What can hang from each mark
Z: L
B: A L
L: A B E G
E: A T
A: B
T: E L

Known rows, with every way that one mark hangs from another
E{A T}: [ 0.010  3.042  0.521  2.566 -0.904 -0.097  1.119  2.526  1.225  0.387
  0.113 -2.642  0.194 -0.467 -0.990 -1.117  0.121  1.872 -3.710 -0.130]
T{E{A} L}: [-1.571  1.587  2.315  5.854 -3.804 -2.325  0.029  2.792 -0.925 -3.719
  1.860 -3.673  3.610 -4.314 -0.531  1.949 -3.397  6.216 -2.116  0.869]
A{B{L{E{T} G}}}: [ 1.592  2.894 -4.902 -6.838  4.339  0.386 -0.615 -2.153 -0.499  2.006
  2.919  1.515  0.626  2.057 -0.390 -1.525  1.313 -3.539  1.110 -1.964]
T{L{A B E G}}: [ 0.357 -3.352  2.765 -2.053 -0.085  1.076 -1.527 -2.860 -0.419  4.197
  0.995  2.479 -3.810  2.169 -0.561  2.156  1.882 -3.663  3.196 -0.736]
A{B{L}}: [ 0.598 -0.380 -3.683  0.747  0.740 -2.754 -1.464 -0.669 -1.714 -6.716
  1.533  2.159  7.046 -0.677 -0.979 -0.658 -3.796  0.093 -3.011  3.017]
T{E{A} L{G}}: [-1.731  2.212  2.684  3.748 -2.220 -2.031 -1.174  2.776 -0.693 -0.080
  2.903 -2.345  0.415 -2.037 -0.836  2.292 -1.981  4.621  2.356  0.046]
Z{L{E{A}}}: [-1.644 -0.872 -0.367  3.051 -1.574 -1.949  2.926  3.079 -0.072  0.012
 -3.448 -1.495 -0.021 -2.795  1.789  1.546 -0.693  3.384  0.107 -1.698]
Z{L{B E{A}}}: [-1.657  0.211 -0.265  2.736 -2.184 -0.868  2.411  1.130 -1.739  1.519
 -4.676 -0.799 -0.624 -2.230 -1.563  2.195  2.039 -0.725 -0.990 -2.647]
B{A L{E}}: [ 1.687 -2.850  1.519  1.216 -2.038  0.262  0.659 -0.807  1.887 -4.652
 -2.357 -1.399  5.096 -2.498  2.264  1.977  0.350 -0.549 -1.971  0.255]
Z{L{E{T} G}}: [ 0.336  0.819 -3.120 -4.930  4.584  0.843  0.081  3.028  2.130  4.792
 -1.488 -1.053 -3.485  1.899  0.775  0.154  4.461  1.075  0.964 -2.409]
E{A T{L}}: [ 0.065  1.719 -0.364  1.592 -0.799 -0.639  0.320  2.642 -0.480 -0.263
  3.328 -0.948  0.790 -0.915 -1.225  0.398 -1.751  3.393 -3.387 -1.022]
L{A B}: [ 0.078 -2.319  3.817  2.746 -1.601  0.199 -0.856 -2.005  0.891 -1.747
 -2.045 -0.158  0.214  1.515 -2.521 -0.849  1.301 -2.273 -3.660  2.589]
L{E}: [ 2.036 -1.116 -0.269  1.572 -0.489 -0.262 -0.138  1.912  2.398 -1.293
 -2.403 -0.881  1.612 -2.802  3.111  0.312 -0.523  0.911 -1.833  4.262]
A{B}: [ 0.455  0.622 -4.049  1.435  1.211 -1.186 -0.755  1.329 -1.110 -5.398
 -0.409  1.397  3.659 -0.996  0.218 -2.231 -3.014  1.578 -3.330  4.974]
B{A}: [ 1.106 -2.306  1.231  3.874 -1.763  0.575  0.210  2.182  2.381 -5.747
 -3.372 -1.586  3.342 -1.360  1.157 -0.102  0.118  2.289 -3.636  3.705]
L{A G}: [-0.094 -2.685  3.897  1.489  0.533 -0.148 -1.677  0.031  2.687  0.371
 -0.053  0.268 -2.202  2.981  0.937 -0.689 -0.157  0.427  2.161  2.398]
B{A L}: [ 1.137 -3.370  1.642  3.311 -2.218 -1.102 -0.694  0.344  1.859 -7.084
 -1.441 -0.813  6.545 -1.104  0.174  1.498 -0.651  0.916 -3.495  1.671]
A{B{L{E G}}}: [ 1.355  0.258 -3.613 -3.232  2.168 -1.095 -1.335 -1.766 -1.108 -0.668
  1.491  3.136  2.231  0.182  1.288  0.108 -1.374 -2.794  3.345  0.560]
T{E L{A B}}: [-1.410 -1.158  4.712  2.515 -2.498 -0.419 -1.802 -1.988 -0.843 -3.243
  1.135 -2.493  1.790 -0.812 -3.547  0.764  0.314  1.255 -4.090  0.939]

Rows
[-1.103  0.076 -2.117 -5.030  4.254  0.986 -1.401 -1.399 -1.390  0.807
  5.290  2.597 -2.681  4.770 -1.416 -3.193 -0.953  0.610  0.891 -1.965]  E{T{L{A{B} G}}}
[ 0.539 -3.947  2.841 -0.095 -1.509  0.583 -0.521 -2.778 -0.712  0.371
 -0.044  1.464 -0.712 -0.124 -0.579  1.197  0.465 -2.199 -1.546 -0.044]  T{L{A B E}}
[-0.876  1.290 -3.205 -0.909 -0.110 -0.922  0.778  0.403 -3.164  2.012
  2.587  3.467 -1.458 -1.020  1.484  0.862 -3.693  0.688  5.350 -1.356]  T{L{E{A{B}} G}}
[ 0.746  3.571  0.362  0.460 -0.936  0.848  2.614  1.478  1.110  2.700
 -1.050 -2.835 -1.015 -1.638  1.104 -0.996  0.483  0.391 -2.292 -1.447]  L{E{A T}}
[-0.905 -1.105  0.150 -0.676  1.997  0.142 -1.155 -1.542 -0.297 -1.065
  0.758  2.160 -1.666  3.545  0.199 -3.370 -1.803 -0.276  2.498  1.867]  L{A{B} G}
[-2.461  4.973 -0.402  4.574 -2.394 -1.585  1.583  0.983 -2.182 -4.959
 -0.450 -3.813  3.725 -3.547 -1.486 -2.548 -3.497  4.001 -2.400  1.344]  T{E{A{B}}}
[ 2.137  0.152  0.511 -4.234  1.336  2.337  0.350 -1.385  2.776  1.613
 -0.016 -1.446  0.470  1.559  0.970  1.064  4.243 -2.820  0.562 -3.525]  B{A L{E{T} G}}
[ 0.010 -0.865  1.722 -3.507  2.142  1.983 -2.285 -2.200 -0.086  4.010
  3.678  1.658 -4.054  5.124 -4.146 -0.130  3.557 -2.906 -0.517 -2.061]  E{T{L{A B G}}}
[ 0.863 -3.383  3.995 -1.335 -0.055 -0.189 -1.537 -3.184  2.234  1.758
  1.062  0.712 -0.383  2.101  1.872  1.053 -0.001 -2.645  3.887 -0.822]  B{L{A E G}}
[-0.379  5.010 -3.730 -1.494  0.543  0.842  3.161 -0.221 -1.519  1.219
 -0.242 -1.304 -0.449 -1.301  0.273 -3.371 -1.000 -0.160 -1.745 -2.377]  L{E{A{B} T}}
[-1.005  4.477 -3.395  0.506  0.767 -0.245  1.726  0.823 -1.870 -1.337
  1.132 -0.946  0.868  0.067 -1.800 -3.836 -1.762  1.184 -3.604 -0.737]  E{A{B} T}
[ 1.797 -2.156 -1.131 -1.502  0.978 -0.181 -1.943  2.320  0.848  1.947
  1.639  2.439 -0.738 -0.787  2.860  2.943 -0.653  0.921  3.279  2.419]  T{L{E G}}
[ 0.328 -1.075  0.457  3.190 -2.867 -1.372  1.247  1.887 -0.747 -0.131
  0.705  0.423  1.148 -3.741  2.465  2.537 -3.343  2.652  0.385  0.336]  T{L{E{A}}}
[-0.649  0.200  2.347  0.922 -1.845  1.327 -1.677  0.191 -0.185 -2.036
 -0.199 -2.114  1.116 -0.907 -3.330  2.677  3.730  0.145 -0.481  0.388]  T{E L{B{A} G}}
[-0.505  2.383 -2.330  1.896 -1.343 -0.751  2.563  0.264 -1.824 -1.210
 -1.425  0.282  1.301 -2.951  1.833 -1.634 -3.585  0.471 -0.091  0.408]  L{E{A{B}}}
[ 1.770 -0.824  1.228 -0.765 -1.134  2.988  0.082 -0.950  1.359  2.059
 -4.420 -0.126 -1.931  0.239 -0.091  1.696  5.386 -4.684  1.599  0.472]  L{B{A} E G}
[ 2.171  0.187 -0.312 -1.255  0.446  1.043 -1.344 -0.326  0.986  3.716
 -2.101  1.378 -2.248  0.352 -0.376  1.584  4.067 -4.821  1.879  2.294]  L{B E G}
[ 0.846  3.709  0.542 -1.524  0.681  1.375  1.356  1.138  1.426  6.592
  0.226 -1.688 -4.081  0.640  1.096 -0.029  2.364 -1.211  2.527 -2.393]  L{E{A T} G}
[-0.931  0.862 -3.308  1.040 -1.606 -1.235  2.011  0.574 -3.676 -1.799
  1.534  2.048  1.729 -3.298  1.642  0.058 -5.200  2.516  0.720 -0.480]  T{L{E{A{B}}}}
[-1.396 -3.262  2.026 -2.160  1.463  0.750  0.042 -1.848  0.640  4.327
 -3.407  0.581 -4.823  3.180 -1.290  0.841  4.494 -2.938  2.876 -2.665]  Z{L{A B E G}}
[ 1.046  0.750  2.533 -5.028  1.810  3.495 -0.005 -3.563  1.730  6.905
 -0.540 -0.610 -5.983  4.262 -1.724 -1.299  6.178 -6.241  0.824 -2.398]  L{A B E{T} G}
[-3.132 -1.981 -1.820 -1.543  3.511 -1.118 -0.585  0.321 -0.849 -1.393
 -0.640  1.930 -2.274  3.831 -0.643 -2.905 -0.862  1.965  2.869 -1.102]  Z{L{A{B} G}}
[-0.467 -2.285 -1.043 -3.626  1.935  0.419 -0.600 -2.203 -1.476  0.917
  2.647  3.646 -2.442  1.841  1.952 -1.131 -2.777  0.080  4.543 -0.629]  T{L{A{B} E G}}
